Each row comes from the steps of one path. Every step used is in the known rows, and no mark comes twice. Write the path behind each row, first mark first.
Known rows
bino > koze > robu > tasiro > seveg > zami > muzan > tanov: [ -7  29  14  15   0  31  37 -25   3 -34  17  -9  27  19  39   0  16  -2
   1  22   1 -39   3  15  12]
nuge > robu > tanov > muzan: [ 30   0  -8  11   1  24  12  -2  23   3  29  -9 -20  27 -16 -24 -29   9
 -16   8   4  42   7  40   6]
bino > koze > robu > tanov > muzan > zami > seveg: [ 32  20  18  -3  11   3  33 -13  34  25  18 -19   2  31  -2  -6  -2   8
   7  17   5   9   1  33  18]
sigab > tasiro > robu > tanov > mevo: [ 36  21   7  12   4  -4  26  27   4   2  10 -19 -12  21 -12 -29 -21  19
   9 -17   0  19 -16  21  29]
mevo > tanov > muzan > zami: [ 16  18 -11  -6  -4  12  15   2  26  32  17   8 -25  19   4  15   1   9
 -13   4  16   7   5  26   7]
seveg > tasiro > robu: [ 20  18 -11  33   7  -8   9   6  -2   6  -2   0   7   3 -12 -32 -16  17
  -5   4  12  -8 -17 -10   5]
zami > seveg > tasiro > robu > tanov: [ 33   9   3  26   7  -1  15  -7  -2   9  25 -16  15  17 -17 -25 -43  14
  10  17  10  17   1   0  10]
seveg > tasiro > sigab: [  3  16 -20  13  24 -10  22   8 -18   0  22  12 -27   7   2 -13 -31   3
 -17 -14   8   5   4 -11  17]
koze > robu > tasiro > seveg > zami > muzan: [ -7  18   4  16  32  16  17 -29 -23 -15  18  13  20   5  44 -34  -7  -1
  -1  20  -1 -33  16   4  28]
mevo > tanov > muzan > zami > seveg > tasiro: [ 17  33   5   3  35   4  29   4 -15  39  20  -4 -25  26   2 -12 -25  17
 -24  19  22  11   1  -3  -7]
muzan > tanov > mevo: [ 16  40  24  -8  -4   3  31  32   7   3   6 -17 -22  18  11   7  20   5
   5  -3   8  -5 -19  15 -11]
zami > muzan > tanov: [  0  24  23 -21  -1  26  18   3  -4  -8  12  -6   0  -5  19  24   8 -15
  -1  20  12 -14  18  -4 -11]
mevo > tanov: [ -9   6  -8 -10 -12  14 -10   3  -9  16  30  18  -3   3  21   3 -16  20
   1   7   0  -4  12  14  -8]
tanov > robu > tasiro > seveg > zami > muzan: [ -2  32   4  24  33  17  23 -30 -23  -5  24  18   8  -2  37 -29  -8   0
  -5  12   5 -34  27  -8  29]
robu > tanov: [ 12 -14  -4   9  -9   8   1  -6   2  -7  22 -12   9  16 -14   7 -24   1
  10  12  -4  24   8  12   9]
bino > koze > robu > tasiro: [ -7 -22 -19  23   3  14  25 -13   6 -32 -13   7  28  28   1 -16   7   7
  -2  10 -26  -6 -32  31  27]
robu > tanov > muzan > zami: [ 30   4  -8   6  -1   9  21  -2  33  18  13  -9 -19  28 -17  20  -3  -4
  -6   8  14  23   3  26  18]
mevo > tanov > muzan > zami > seveg > tasiro > sigab: [ 18  38  -8  -1  32  -3  34   4  -7  37  42  16 -39  16  11 -12 -41  11
 -22  -7  22   7  16   2  14]
zami > muzan: [  0  10   7 -17  21  14   5   0 -17   0   7  15  -8 -12  17  -6  -8  -7
  -3  15   6  -6  23 -10   7]
mevo > tanov > robu > tasiro > seveg > zami: [ -9  27  -8  45   7  11  16 -35 -10  -1  34  11  18  14  35 -25  -7  20
  -2   1  -3 -35  10   8  22]
nuge > robu: [  7  15   6 -14   8   4  -2  -8  14  -9  -2  -9 -12   3   6 -24 -10  14
 -18   5   2   5 -27  21  -5]
koze > robu > tasiro > seveg > zami > muzan > tanov: [ -7  28  19   6  10  31  31 -23  -8 -23  21  -8  24  10  43   1  10 -10
   3  24   7 -33   8  12   6]
sigab > tasiro > robu > tanov > muzan > zami: [ 39   5  -8  11   0   8  24  -1  33  14   8 -17 -12  22 -23   4 -15   1
  -7  -6  13  24   0  25  32]
bino > koze > robu > nuge: [  4 -22  -2  17  -1  17  15  -3  -2 -18  13 -11  12  28   4 -20  -1  -1
  21  -5 -27  -8 -37  23   7]
tanov > mevo: [ 15  29  10  -1  10  -9  20  30   0  11   0  -4 -25  15   6 -16  10  12
   1  -8   4   1 -18  12   5]
koze > robu > tasiro > seveg > zami: [-10  11  -1  42  13   4  15 -36  -8 -19  14  -3  29  19  31 -30  -1   8
   3   6  -8 -32  -8  16  23]
seveg > zami > muzan > tanov: [ -6  33  26  -9   7  16   9  -7 -10  -2  13  -6  11   8  30  15  11 -11
   0  17   7 -22  20 -10  -3]
bino > koze > robu: [ -8  -4 -13   7 -13   4  11  -1  20 -21   1  -4  27  20   6 -20  24  17
  13   4 -19 -10 -25  29  17]

Write each row's path
[ 26 -10 -12  20  -3  22  14   5  11   8  31  -2 -11  24 -20  -7 -21  -2
  -5   5   4  38  24  27   8]	robu > tanov > muzan
[  7  -6  -3   5  19  15  14 -17   1 -22 -13   4  -1  16   4 -21 -20   5
 -26  10  -8   8 -33  24   9]	nuge > robu > tasiro
[ 11   0   1  16  12  16  17  -3 -15  12  25  -4 -11   6   0 -14  -5 -10
  15 -16 -11  -6 -12  -4   3]	tanov > robu > nuge
[ 28  29  10  21  20 -12  16  -1  -3  21   2  -5   7   0  -7 -41 -25  16
   0   8  17  -8 -10 -14   0]	zami > seveg > tasiro > robu
[  9   5 -17   5  -5  26   4   9   7  28  35  20 -21  14   6 -11 -16  15
 -12  -1   6  16  27  27  -4]	mevo > tanov > muzan
[ 23  17   7   7   3  -2  21  26   1   4  16 -13 -19  27  -5 -12  -9  14
  12   0  -1  21 -11  22  10]	robu > tanov > mevo
[ -1  33  -8  12  29  10  35 -16  -8  -4  30  25  -6   7  28  -5 -13 -11
  -8 -13   0 -19  22  -2  42]	seveg > zami > muzan > tanov > robu > tasiro > sigab
[  9  25  19  21  20  35  37 -17 -28  -8  41 -24  -6   6  24 -13  -8 -15
  10 -19  -4 -25   3  -8  12]	sigab > tasiro > seveg > zami > muzan > tanov > robu > nuge
[ 15  28  14   3  38 -12  26  -2 -17  25   0 -15 -14  18  -3  -7 -16   7
 -16  18  18   2 -12 -19  -4]	muzan > zami > seveg > tasiro
[ 11  21  -3  34 -10  32  53 -29   8 -29  25  -9   1  -8  15  -4   5  -1
  -2   4  15 -30   2  14   6]	muzan > tanov > robu > tasiro > seveg
[ 13  16  16   2  12  34  28  -2 -17   7  34  -8 -12   4  14   1   3 -19
  15  -3  -4 -14  -1  -6  -4]	zami > muzan > tanov > robu > nuge
[ 25  20   4  11  38   3  33   1 -10  27  19 -20 -11  36  -8 -20 -20   9
 -12  27  13  24  -9   9   5]	koze > robu > tanov > muzan > zami > seveg > tasiro
[ 38  20  25 -10  20   1  27 -12  24  37  18 -18 -11  21  -5   3 -16  -2
   2  14  17  16  13  15   8]	robu > tanov > muzan > zami > seveg
[ 11  29  19  23  12  33  33 -19 -16   0  45 -12  -4   5  28  -9  -1 -13
  17  -5   0 -33   5  -6   1]	tasiro > seveg > zami > muzan > tanov > robu > nuge
[ 22  34  -4   4  40 -11  38   3  -2  29  28   6 -40  15   1 -13 -34   2
 -22 -11  22  10  11  -6  19]	tanov > muzan > zami > seveg > tasiro > sigab
[ 45  22  27  -5  21   0  30  -9  25  34  13 -23  -6  14 -10 -10 -28   3
   2  -3  17  15  10  16  23]	sigab > tasiro > robu > tanov > muzan > zami > seveg
[ 34  34  10  15  21 -17  21  -3   8  27  -3 -10   2   5  -6 -27 -16  15
   0  11  21 -13 -17 -12   6]	muzan > zami > seveg > tasiro > robu
[ 26 -16   8  19   9  11  10   0 -11  -2   5 -16   0   5  -9 -27 -35  -7
  12 -30 -11  -2 -23  -1  15]	sigab > tasiro > robu > nuge
[  0  28  11  12  34  15  15 -32 -17 -17  15  10   4   5  40 -36 -22   5
 -17  17   7 -27  10   3  23]	nuge > robu > tasiro > seveg > zami > muzan
[ 30  20   7  15  37   0  35   1 -11  29  18 -19 -19  32 -16 -10 -28   7
 -18  21  19  23   1  -4   1]	robu > tanov > muzan > zami > seveg > tasiro
[ 17  60  31   2  20  20  46   5  -1 -13  14 -14 -19  22  37 -22   3   9
 -11   9  13 -24 -18  23   6]	nuge > robu > tasiro > seveg > zami > muzan > tanov > mevo
[ 23  14  -6   0   3   4  20   2  32  23   0  -4 -24  19  -9  15  11  -5
 -14   2  16   8  -1  19  11]	tanov > muzan > zami
[ 26  31  23 -20  17   2  22  -7  18  49  22  -2 -16  14  12   3 -13   8
  -4  10  20   0  17  16   0]	mevo > tanov > muzan > zami > seveg
[  7  24 -11   3  21  17  43  -9  -5  -8  29  27 -16  -6  20   2 -14 -15
  -8 -10   3 -12  20   4  35]	zami > muzan > tanov > robu > tasiro > sigab
[ -8  21  11  -3  33   0  -6  -7 -24   7   9  15  10   5  29 -15  -5  -2
  -2  12  -1 -16  25 -18  19]	seveg > zami > muzan
[ 47  45  17  14  18 -14  37  21   9  26  14 -22 -17  32  -9 -26 -20  22
  11   9  16  12 -25  14  16]	muzan > zami > seveg > tasiro > robu > tanov > mevo
[ 15  33   2  -1  38 -18  31  -1  -8  20  21   3 -30   9   5  -7 -32   0
 -14  -7  18  -2   3 -14  20]	muzan > zami > seveg > tasiro > sigab
[ 31  28  29 -15  23  -4  26  -9  23  42   7 -10 -14  13   3   1  -5  -2
  -3   9  18   2  10   8   3]	tanov > muzan > zami > seveg
